Known rows, with every way that one mark hangs from another:
{q495 {q882 q523 q803}}: [ 4.006  1.729  0.418  1.753  3.565 -4.193 -1.293 -2.284 -0.592 -1.045
 -0.494  0.787 -0.454  0.054  1.581 -0.502  6.706 -2.400 -3.100 -0.432
  0.281  1.460]
{q151 q556 {q882 q495 q803}}: [-2.648  0.663  0.929  0.373  1.608 -4.535  0.222  1.086 -6.035 -1.923
 -0.706 -2.688  1.366 -0.158  0.909 -2.206 -0.332 -4.887  1.725  0.188
  0.902  1.906]
{q523 {q151 q556 q617} {q882 q803}}: [ 0.564 -0.362  0.832 -1.912  0.178 -2.916 -0.167  5.506 -2.063 -2.180
 -0.743  0.149 -0.749  1.743  3.553 -3.075  1.175  1.109  0.173  2.554
 -2.630  4.016]
{q803 {q882 {q151 q523} q495}}: [ 4.673  2.137 -2.880  2.147  3.530 -3.057 -1.158 -1.035  1.344 -1.362
  1.351 -0.729 -0.810 -2.005 -0.344 -0.735  2.019 -1.316  0.320 -2.103
 -2.997 -0.479]
{q617 {q151 q556 {q882 q803}} q307}: [-2.285  0.857 -1.885 -1.455  0.329 -3.745  0.034  1.761 -5.697  1.195
 -2.072 -1.674  0.324  3.287  2.419 -0.044 -5.384 -5.273  0.403  1.999
 -0.478  0.110]
{q495 q882}: [ 5.233  0.736 -1.542  1.813  7.330 -3.581  0.397  0.871  0.526 -5.736
  0.900  0.000  0.125  2.724  3.437 -2.445  4.246 -0.929 -6.006 -2.707
  1.628  1.931]
{q617 q307}: [ 1.515  1.757 -2.595  0.572  4.836 -2.316  1.005  0.870  0.391 -2.847
 -1.427 -2.273  1.345  4.060  2.675 -3.205 -0.145 -1.557 -5.464 -0.770
  5.575  2.172]
{q523 {q151 q556 q617} {q882 q495}}: [ 2.086  0.639 -0.681 -2.229  0.340 -2.381  0.298  3.682 -2.439 -2.160
  0.726  2.658 -0.263 -0.894  4.158 -4.214 -1.103  1.483  1.289  1.555
 -2.727  2.748]
{q523 {q151 {q617 q307}} q882}: [ 4.849  2.461 -1.301 -2.204  0.551 -1.521 -0.323  3.587  1.894  0.405
 -0.004  1.013 -0.678  1.769  4.894 -3.314 -1.525  1.668 -2.713  2.453
 -0.395  2.101]
{q882 {q151 q556}}: [ 1.096 -0.256 -2.599  0.570  5.904 -2.255  1.916  1.776 -2.332 -6.410
 -0.664 -2.189  0.684  1.504  1.065 -2.608  1.052  0.942 -1.879 -2.151
  1.415  2.697]
{q151 q556 {q617 q307} {q882 q523}}: [-0.559 -0.884  0.255 -1.296 -0.814 -5.286 -0.721  1.433 -4.216  3.270
 -0.290 -1.180  0.470  2.269  4.674 -0.044 -5.932 -2.710  2.713  2.090
  0.804  1.579]
{q151 {q523 {q882 q803}} q556}: [ 0.886 -0.660  1.748  0.630  3.226 -4.223 -1.255  5.039 -2.356 -0.913
 -0.900 -3.027 -0.087  3.549  2.531 -2.123  3.231 -1.975  1.271  1.364
 -0.953  4.040]
{q617 {q151 q882} q307}: [ 3.298  2.756 -2.980 -0.804  2.372 -2.530  0.314  0.913 -0.563  1.383
 -0.046 -1.820  0.303  2.930  2.823 -0.546 -4.508 -2.795 -2.797  0.719
  0.454 -1.619]
{q803 {q882 q151 q523}}: [ 5.985  2.540 -1.927  2.258  3.594 -2.087 -0.981  0.022  3.965 -1.564
  0.292  1.111 -1.461 -1.357 -0.438 -0.193  4.411  0.904 -1.884 -2.280
 -2.379 -0.807]
{q151 q556 {q882 q523 q803}}: [ 0.201 -0.428  2.563  0.585  1.188 -4.980 -0.660  1.795 -3.900  0.658
 -1.217 -2.985  0.486  0.553  1.130 -0.443  1.964 -2.775  2.333  0.782
 -0.258  1.651]
{q151 q523 q617}: [ 1.820 -1.692 -1.325  0.928  3.839 -4.803 -0.254  0.710  0.763 -0.969
  1.352 -4.670  0.922  4.341  3.102 -1.289 -0.038  0.127 -2.160  0.048
  2.499  2.657]
{q617 q151}: [ 2.802  1.379 -4.036  0.425  5.279 -1.806  1.191  0.625  1.257 -3.303
 -0.080 -1.003  0.461  3.629  1.381 -2.025  0.791  0.169 -5.658 -1.143
  1.525 -0.286]
{q495 {q882 {q151 q617} q523 q803}}: [ 2.916  2.263 -1.365  0.473  0.956 -4.071 -1.371 -5.364 -1.208  0.521
  0.943  1.517 -1.175 -1.995  1.276  1.366  2.917 -0.816 -0.981  0.775
 -1.716  1.032]
{q617 {q151 {q523 q882}}}: [ 6.648  2.072 -1.613  0.051  4.025 -2.347 -1.060  2.716  2.552  1.305
  1.349 -0.938 -0.863  3.122  2.678 -1.222  1.512  0.545 -1.819  0.862
 -2.754 -0.252]
{q882 {q151 q523 q617} q495}: [ 1.842  1.335 -3.251  0.230  1.816 -3.633 -0.123 -4.253 -1.115  0.152
  1.954 -2.568  0.663 -1.458  0.788 -0.690 -1.655 -0.164  0.853  0.233
  0.400  1.076]
{q882 {q523 q151}}: [ 7.231  1.114 -0.168  0.056  3.300 -1.840  0.429  0.563  2.487 -1.434
 -0.737 -1.214 -0.075 -1.200  0.914 -2.407  5.572  3.026 -2.769 -0.616
  0.044  0.455]

Rows:
[ 1.885  2.411 -1.051  0.038  0.128 -4.294 -1.303 -2.477 -2.955  4.143
  0.841 -3.758  0.324 -0.850 -0.135  0.796 -1.106 -4.697  2.039  1.707
 -2.680 -1.788]
{q617 {q151 q523 {q882 q495 q803}}}
[ 2.274  3.599 -0.182 -1.482 -1.145 -1.950 -0.825  0.425 -0.042  0.075
  0.422  1.294 -0.432 -2.127  1.977 -3.398  2.019  0.094 -0.643  2.888
 -1.811  1.810]
{q523 {q151 q617} {q882 q495 q803}}
[ 4.472  0.852 -1.742 -0.562 -1.246 -2.895 -1.600  1.644  2.813  2.165
 -0.576  2.747 -1.592  0.282  3.270 -0.505 -1.144  0.257 -1.263  1.199
 -2.408 -0.038]
{q803 {q882 {q523 {q151 {q617 q307}}}}}
[ 4.107  3.243 -1.941 -0.152  2.987 -1.644 -0.153  1.324  2.538 -2.180
  1.983  0.057 -0.603  1.092  2.480 -2.235  0.756  2.709 -2.529  0.560
 -0.541  1.734]
{q523 {q882 {q151 q617}}}
[-1.011  0.143 -4.707 -1.246  3.430 -2.320  1.355  1.813 -3.716 -1.980
 -2.063  0.773  0.626  4.953  3.414 -1.942 -4.746 -2.452 -2.796  0.186
  2.055  0.967]
{q617 {q151 q556} q307}
[ 0.522  3.512 -2.130 -0.871  0.658 -2.923 -0.332 -0.382 -1.878  2.438
 -1.238 -2.633  0.262  2.411  1.479  0.178 -3.347 -4.689 -2.202  2.051
  0.387 -1.142]
{q617 {q151 {q882 q803}} q307}
[ 1.900 -0.704  0.936 -0.527  1.322 -2.951  0.287  1.647 -2.695 -1.463
 -2.691 -1.040 -0.059 -0.854  0.558 -1.929  4.721  0.398  0.494  0.733
 -0.926  2.195]
{q882 {q523 {q151 q556}} q803}
[ 0.628  0.355  1.269 -0.996  0.411 -3.574  0.520  2.145 -5.646 -2.037
 -1.107 -2.344  0.617 -2.809  0.706 -2.446  0.754 -2.523  2.534  0.737
 -2.313  1.377]
{q523 {q151 q556 {q882 q495 q803}}}
[ 3.896  2.840 -1.828  1.445  5.140 -2.878  0.049 -2.386 -1.192 -4.793
  0.073 -0.585 -0.620 -0.594  0.473 -0.890  5.151 -1.382 -4.067 -1.575
 -0.264  1.622]
{q495 {q882 q151 q803}}
[ 3.683  1.486 -2.476  1.409  1.347 -2.999 -1.393 -0.509  3.505 -0.288
  1.359  1.645 -1.562 -0.451  0.902  0.594  1.058  1.053 -1.100 -0.894
 -2.726 -0.352]
{q803 {q882 {q151 q617} q523}}
[ 0.955 -3.028 -1.560 -1.363  2.882 -3.328  1.582  4.083 -2.314 -4.879
 -0.360 -1.312  0.443  2.768  3.647 -3.240 -0.923  2.069 -1.508 -0.138
  0.081  3.402]
{q523 {q151 q556 q617}}
[ 3.670 -0.468 -2.568  1.661  2.942 -4.145 -1.328  1.207  2.693 -1.162
  2.153 -2.015 -1.305  1.887  1.558  0.631 -0.322  0.505 -0.547 -1.033
 -2.908  0.770]
{q803 {q882 {q151 q523 q617}}}
[ 2.037 -0.336 -2.491  1.545  3.336 -3.840 -0.651  1.235 -2.506 -2.577
  0.489 -0.116 -0.725 -1.116  0.561 -0.761  0.007 -2.140  2.982 -2.126
 -3.856  0.986]
{q803 {q882 {q151 q523 q556} q495}}
[ 1.927  1.951  0.399  0.074 -0.711 -4.548 -1.009 -2.773 -0.878  3.318
  2.017 -0.638  0.751 -1.952  2.012 -0.610 -1.560 -1.778  1.555  1.111
  0.149 -0.517]
{q151 q617 {q882 q495 q523}}
[ 0.153  3.363 -0.480  1.217  1.004 -2.997 -0.688 -4.359 -1.275  0.695
 -1.358 -0.445  1.068 -2.162 -0.772 -1.961  4.608 -2.740 -1.079  0.464
  2.913  0.858]
{q882 q495 q523 q803}
[ 0.382 -0.647 -2.059 -0.445  1.716 -3.459  0.543 -1.063 -2.431 -1.160
  0.069 -0.123  0.071  0.011  1.723 -0.466 -1.160  1.650  1.166  0.140
  0.044  2.147]
{q882 {q151 q556 q617} q523}
[-0.473  2.140  0.802 -0.548 -2.423 -4.858 -1.729 -2.003 -1.840  5.568
 -0.482 -2.525  0.383  1.000  2.555  0.842 -2.875 -3.898  0.818  3.367
  1.636  0.737]
{q151 {q617 q307} {q882 q523 q803}}
[-2.187  2.780 -3.758 -0.608  0.480 -2.546  0.205 -3.379 -1.575 -0.289
 -1.209 -2.271  0.547  1.438  1.083 -0.657 -2.741 -1.900 -2.684  1.867
  3.471  2.471]
{q882 {q151 {q617 q307}} q803}
[-1.523  0.313 -1.841  0.515  4.182 -2.635  1.320  0.460 -3.728 -5.312
 -1.885 -2.977  0.635  1.045 -0.208 -1.899  2.141 -0.861 -1.291 -0.816
  1.460  3.251]
{q882 {q151 q556} q803}
[-2.292 -0.175 -4.073 -1.310  1.978 -2.963  1.354  0.164 -4.130 -2.627
 -0.881 -0.739  0.644  2.822  3.455 -1.585 -5.889 -0.678 -0.697  0.540
  2.652  3.089]
{q882 {q151 q556 {q617 q307}}}
[ 6.060  0.608 -2.088  2.462  5.205 -3.170 -1.010  1.961  3.047 -2.587
  1.018 -2.559 -1.230  0.982  0.266 -0.130  3.052  0.067 -1.431 -2.419
 -3.043  0.163]
{q803 {q882 {q151 q523}}}
[ 3.368  3.347 -0.121 -0.164 -0.181 -2.039 -0.418 -3.565 -0.860  0.910
 -1.514 -0.096  0.283 -4.682 -1.060 -2.259  5.549 -0.582 -0.314  1.022
 -0.177  0.270]
{q882 q495 {q523 q151} q803}
[-2.094 -1.493 -0.716 -1.211  1.116 -5.000  0.329  3.532 -4.613 -0.405
 -0.122 -2.654  0.999  4.563  5.271 -1.386 -7.116 -3.114  0.572  1.181
  2.030  2.725]
{q151 q556 {q617 q307} q882}
[ 3.837 -0.110 -0.592  0.197  0.902 -2.837 -0.632  2.541 -0.984 -1.535
 -0.892  3.939 -1.141 -3.094  1.321 -2.234  2.647 -0.309  1.983 -1.205
 -4.576 -0.049]
{q803 {q882 q495 {q523 {q151 q556}}}}
[-0.723  3.871 -2.278 -0.057 -1.613 -2.853 -0.641 -7.497 -1.708  2.196
  0.067  0.316  0.331 -4.227 -1.119 -0.185  0.979 -1.317  0.839  1.759
  0.881  0.559]
{q882 {q151 q617} q495 q523 q803}
[ 7.998  0.806 -0.133  1.177  2.674 -2.189 -0.968  3.390  4.551 -1.602
 -0.329  1.507 -1.606 -0.951  0.950 -1.503  5.720  1.756 -2.407 -1.479
 -3.725 -0.632]
{q803 {q882 {q523 q151}}}
[-0.003  0.932 -0.745  0.475  2.086 -2.915  0.355 -1.369 -3.252 -1.469
 -2.079 -1.328  0.106 -1.216 -0.809 -0.570  3.362 -0.554  0.894  0.121
  0.287  2.026]
{q882 {q151 q556} q523 q803}
[-1.553 -0.383 -4.277 -0.208  1.520 -3.379 -0.024  2.939 -2.016 -2.823
 -0.518  1.842 -0.885  3.180  3.452 -0.771 -5.568 -1.819 -0.471 -0.510
 -1.059  2.195]
{q803 {q882 {q151 q556 {q617 q307}}}}
[ 0.010 -1.023 -0.918  0.689  3.707 -3.985  0.251  0.160 -4.201 -2.495
 -1.239 -4.863  0.349  1.138 -0.079 -0.382  1.917 -1.232  1.390 -0.162
 -0.121  3.211]
{q882 {q151 q523 q556} q803}
